Each row was made from one small tree. Brackets hold a mark, then the marks that hang from it, in the order of their numbers. Every link used is in the known rows. Write each row's tree.
Known rows
(k_184 (k_86 k_737)): |  57 |  -3 |  -8 | -17 |  -4 |  11 |   1 |   3 |  -3 |   0 |  -2 | -17 |  22 |  36 |   0 |  -9 |  23 |   2 |  21 |  11 |
(k_86 k_165 k_184 (k_681 k_956)): |  32 |  13 |   2 | -15 | -51 | -14 |  32 |   0 |  -6 |   2 |  -6 | -11 |  16 |  14 |  -2 | -20 |  54 |  18 |  68 | -39 |
(k_184 (k_86 k_165 k_737)): |  49 |   4 |  -2 | -21 | -23 |   7 |  15 |   3 |  -4 |  -2 |   8 | -19 |  23 |  51 |   1 | -15 |  25 |   7 |  27 |  -8 |
(k_681 k_956): |  17 |  -9 | -10 |   2 |  -2 |   3 |  10 |  -1 |  -3 |  -4 | -36 |  -4 |   6 |  54 |   3 |  -6 |  -9 |   0 |  36 |  -1 |
(k_86 k_184 k_681 k_737): |  27 |  16 |   1 | -35 | -33 | -13 |   2 |   6 |   3 |   3 |  12 | -15 |  13 |  -5 |  -7 | -12 |  78 |  13 |  65 | -13 |
(k_86 k_165 (k_184 k_996) k_737): |  -2 |  23 |  10 | -26 | -42 | -15 |  28 |   2 |   7 | -10 |  35 | -11 |   6 |  36 |  -6 | -21 |  24 |  10 |  56 | -47 |
(k_956 k_737): |  -1 |   4 |  -5 |   0 |  10 |   5 |   3 |   7 |  11 |  -8 | -15 | -18 |  -4 |  -3 |   1 |   8 |  18 |   0 |   8 |  -8 |
(k_86 k_165 (k_184 k_996) (k_681 k_956) k_737): |  14 |  20 |   7 | -40 | -50 | -18 |  35 |   1 |   2 |  -9 |  -4 | -18 |  14 |  47 |  -5 | -26 |  53 |  17 |  99 | -33 |
(k_745 k_737): |  13 |   8 |  -1 |  -3 | -16 |   0 |  -8 |  -2 |  -2 |  -1 |   0 |  -3 | -10 | -27 |  -7 |  12 |   1 |   1 |  12 | -20 |
(k_681 (k_956 k_737)): |  14 |  -5 | -14 |   1 |   7 |   7 |  11 |   4 |   4 |  -9 | -47 | -17 |   2 |  50 |   3 |   0 |   2 |   0 |  41 |  -5 |
(k_86 k_184 (k_737 k_956)): |  24 |   6 |  -9 | -28 | -23 |  -9 |  18 |  11 |   2 |  -5 |  14 | -14 |   8 |  31 |   3 | -16 |  43 |   4 |  63 | -15 |
(k_745 (k_681 k_956) k_737): |  15 |  13 | -10 | -37 | -23 |   0 |  -2 |  -9 | -18 |  -2 | -26 |   0 | -25 |   0 |  -1 |  21 |  -3 |   2 |  38 | -24 |
(k_184 (k_86 (k_681 k_956) k_737) (k_996 k_165)): |  45 |  -2 |  -2 | -41 |  10 |   2 |  13 |  -4 |   0 | -13 | -60 | -17 |  13 |  51 |   4 |  -6 |  12 |   2 |  51 |  36 |
(k_86 k_737): |  -2 |   8 |   0 | -22 | -13 |  -2 |  -4 |   6 |   4 |  -5 |   3 | -10 |   4 |  37 |  -1 |  -4 |  22 |   0 |  32 |  -1 |
(k_745 k_681 k_737): |   5 |  19 |  -3 | -37 | -22 |  -3 |  -8 |  -8 | -15 |   1 |   1 |   3 | -28 | -37 |  -3 |  25 |   4 |   2 |  13 | -23 |
(k_165 k_996): |  13 |  -2 |  16 |   0 |  30 |  -4 | -19 |  -1 |   6 | -15 |  23 |   3 |  -3 |  21 |   0 |  -4 | -40 |   4 |  -3 |  -7 |
(k_86 k_681): |   4 |   3 |   5 | -15 |  -8 |  -6 |  -1 |   0 |  -3 |   3 | -16 |  -4 |   5 | -25 |  -1 |  -1 |  36 |   6 |  17 |  14 |
(k_184 (k_996 k_165)): | -23 |   2 |   8 | -15 |  18 |  -6 |   7 |  -6 |   6 | -13 | -31 |   5 | -14 |   7 |   4 |   6 | -31 |  -4 |  -1 |  16 |
(k_86 k_165 k_681): |  -5 |  13 |  13 | -19 | -37 | -12 |  18 |   0 |  -5 |   0 |  -2 |  -6 |   7 |  -6 |   0 | -10 |  40 |  12 |  27 | -13 |
(k_996 k_165): |   2 |   4 |   0 | -17 |  -1 |  -3 |  -5 |   1 |   3 |  -4 | -34 |   5 | -10 |  21 |   8 |  11 |   1 |  -2 |   2 |   9 |

Write each row's tree
|  63 |  -1 |  -6 | -14 | -14 |   7 |  22 |   1 |  -7 |  -1 | -29 | -24 |  25 |  31 |   3 | -12 |  39 |  11 |  39 |  -1 |
(k_184 (k_86 k_165 (k_681 (k_956 k_737))))
|   2 |   7 | -13 | -34 |  -1 |   2 |   8 |  -4 |  -9 |  -4 | -32 |  -5 | -16 |  26 |   6 |  13 |   4 |   1 |  30 |  -8 |
(k_745 (k_681 (k_956 k_737)))
|  28 |   6 |   9 | -33 |  -9 |  -1 |  25 |  -3 |  -2 | -10 |  -8 | -20 |  20 |  25 |  -2 | -17 |  20 |   8 |  39 |  11 |
(k_184 (k_86 k_165 k_681 k_737) k_996)
|  19 |  20 |   4 | -47 | -60 | -21 |  36 |  11 |  -2 |  -5 |  12 | -22 |  15 |  26 |   3 | -26 |  82 |  16 |  88 | -28 |
(k_86 k_165 k_184 k_681 (k_737 k_956))
|   4 |  13 |  -8 | -45 | -18 |  -5 |   6 |  -4 | -19 |  -5 | -14 |  -1 | -30 | -27 |   6 |  20 |   4 |   0 |  28 | -10 |
(k_745 k_681 (k_737 k_956))
|  46 |  -8 |  -2 | -26 |  19 |   4 |  16 |  -8 |  -3 |  -9 | -61 | -10 |  11 |  24 |   5 |  -2 |  -3 |   2 |  29 |  37 |
(k_184 (k_86 (k_681 k_956)) (k_996 k_165))
|  15 |  23 |   4 | -24 | -55 | -12 |  22 |   7 |   4 |  -3 |  40 | -12 |  11 |  42 |  -5 | -20 |  45 |  12 |  57 | -54 |
(k_86 k_165 k_184 k_737)
|  37 |  -3 |   0 | -48 |  13 |  -1 |  19 |   0 |  -1 | -15 | -51 | -18 |   9 |  32 |  10 |  -7 |  18 |   1 |  43 |  45 |
(k_184 (k_86 k_681 (k_737 k_956)) (k_996 k_165))
|  33 |  -5 |  -3 | -38 |  19 |   3 |  19 |   0 |   1 | -17 | -40 | -15 |   6 |  49 |  10 |  -6 |  -9 |  -4 |  30 |  36 |
(k_184 (k_86 (k_737 k_956)) (k_996 k_165))
|  60 |   5 |   9 | -30 | -14 |   1 |   6 |   3 |  -3 |  -8 |   7 | -20 |  26 |  44 |  -1 | -17 |  32 |  13 |  39 |  -2 |
(k_184 (k_86 (k_165 k_996) k_681 k_737))
|  32 |   1 |   9 | -17 |   0 |   1 |  27 |  -7 |  -5 |  -7 | -10 | -14 |  18 |  -3 |  -1 | -14 |   4 |   8 |  16 |  13 |
(k_184 (k_86 k_165 k_681) k_996)
|   2 |  14 |  20 | -50 | -25 | -18 |  16 |   9 |   0 | -20 |   4 | -18 |   7 |  59 |   7 | -22 |  35 |  13 |  70 |  -4 |
(k_86 (k_165 k_996) k_681 (k_737 k_956))
|  18 |  27 |   9 | -41 | -62 | -18 |  21 |   7 |   1 |   0 |  26 | -17 |  16 |  17 |  -7 | -21 |  82 |  19 |  75 | -40 |
(k_86 k_165 k_184 k_681 k_737)
|  -2 |  17 |  19 | -27 | -21 |  -9 |   1 |   5 |   6 | -18 |  32 | -10 |   4 |  73 |  -1 | -17 |  -3 |   9 |  39 | -32 |
(k_86 (k_165 k_996) k_737)
|  55 |  -1 |   3 | -26 |  -7 |   4 |  17 |   5 |  -4 | -13 |  10 | -20 |  21 |  66 |   7 | -21 |   7 |   7 |  36 |  -2 |
(k_184 (k_86 (k_165 k_996) (k_737 k_956)))
|   6 |  18 |  14 | -19 | -36 | -19 |  32 |  -3 |   0 |  -2 |  18 |  -6 |   8 | -28 |  -6 | -17 |  37 |  17 |  43 | -32 |
(k_86 k_165 (k_184 k_996) k_681)
|  37 |  -6 |  -1 | -16 |  25 |   6 |  11 |  -7 |   1 | -10 | -32 |  -5 |   4 |  16 |   4 |   1 | -23 |  -2 |   0 |  27 |
(k_184 k_86 (k_996 k_165))
|  38 |  -3 |   3 | -16 |   0 |   2 |  33 |  -8 |  -7 |  -9 | -28 | -15 |  20 |  23 |   1 | -17 |   0 |   8 |  34 |  13 |
(k_184 (k_86 k_165 (k_681 k_956)) k_996)
|  62 |  -3 |  -4 | -14 | -19 |   6 |  22 |  -1 | -11 |   2 | -22 | -17 |  26 |  31 |   2 | -14 |  32 |  11 |  35 |   2 |
(k_184 (k_86 k_165 (k_681 k_956)))
|  25 |   4 |  -1 | -22 | -10 | -13 |  17 |  -4 |   1 |  -4 | -37 |  -5 |   4 |  -1 |  -1 |  -7 |  28 |  10 |  58 |  -2 |
(k_86 (k_184 (k_996 k_165)) (k_681 k_956))
|   1 |  20 |  10 | -49 | -47 | -23 |  43 |   7 |   0 | -12 |   7 | -20 |   9 |  19 |   2 | -27 |  60 |  14 |  87 | -20 |
(k_86 k_165 (k_184 k_996) k_681 (k_737 k_956))
|  24 |  12 |  -1 | -45 | -23 | -15 |  15 |   2 |   5 |  -8 | -34 | -14 |   9 |  36 |  -2 | -11 |  50 |  10 |  91 |  -2 |
(k_86 (k_184 (k_996 k_165)) (k_681 k_956) k_737)
|   6 |  10 |   3 | -18 | -33 |  -7 |  27 |   3 |  -1 |  -6 | -37 | -19 |   9 |  31 |   3 |  -9 |  42 |  12 |  56 | -17 |
(k_86 k_165 (k_681 (k_956 k_737)))
|  26 |  25 |  21 | -39 | -43 | -21 |   8 |   6 |   5 | -10 |  42 | -15 |  13 |  31 |  -7 | -23 |  53 |  21 |  73 | -45 |
(k_86 (k_165 k_996) k_184 k_681 k_737)
|  12 |  11 |   1 | -54 | -17 | -20 |  21 |   6 |   4 | -11 | -22 | -16 |   3 |  12 |   5 | -13 |  58 |   7 |  79 |  10 |
(k_86 (k_184 (k_996 k_165)) k_681 (k_737 k_956))
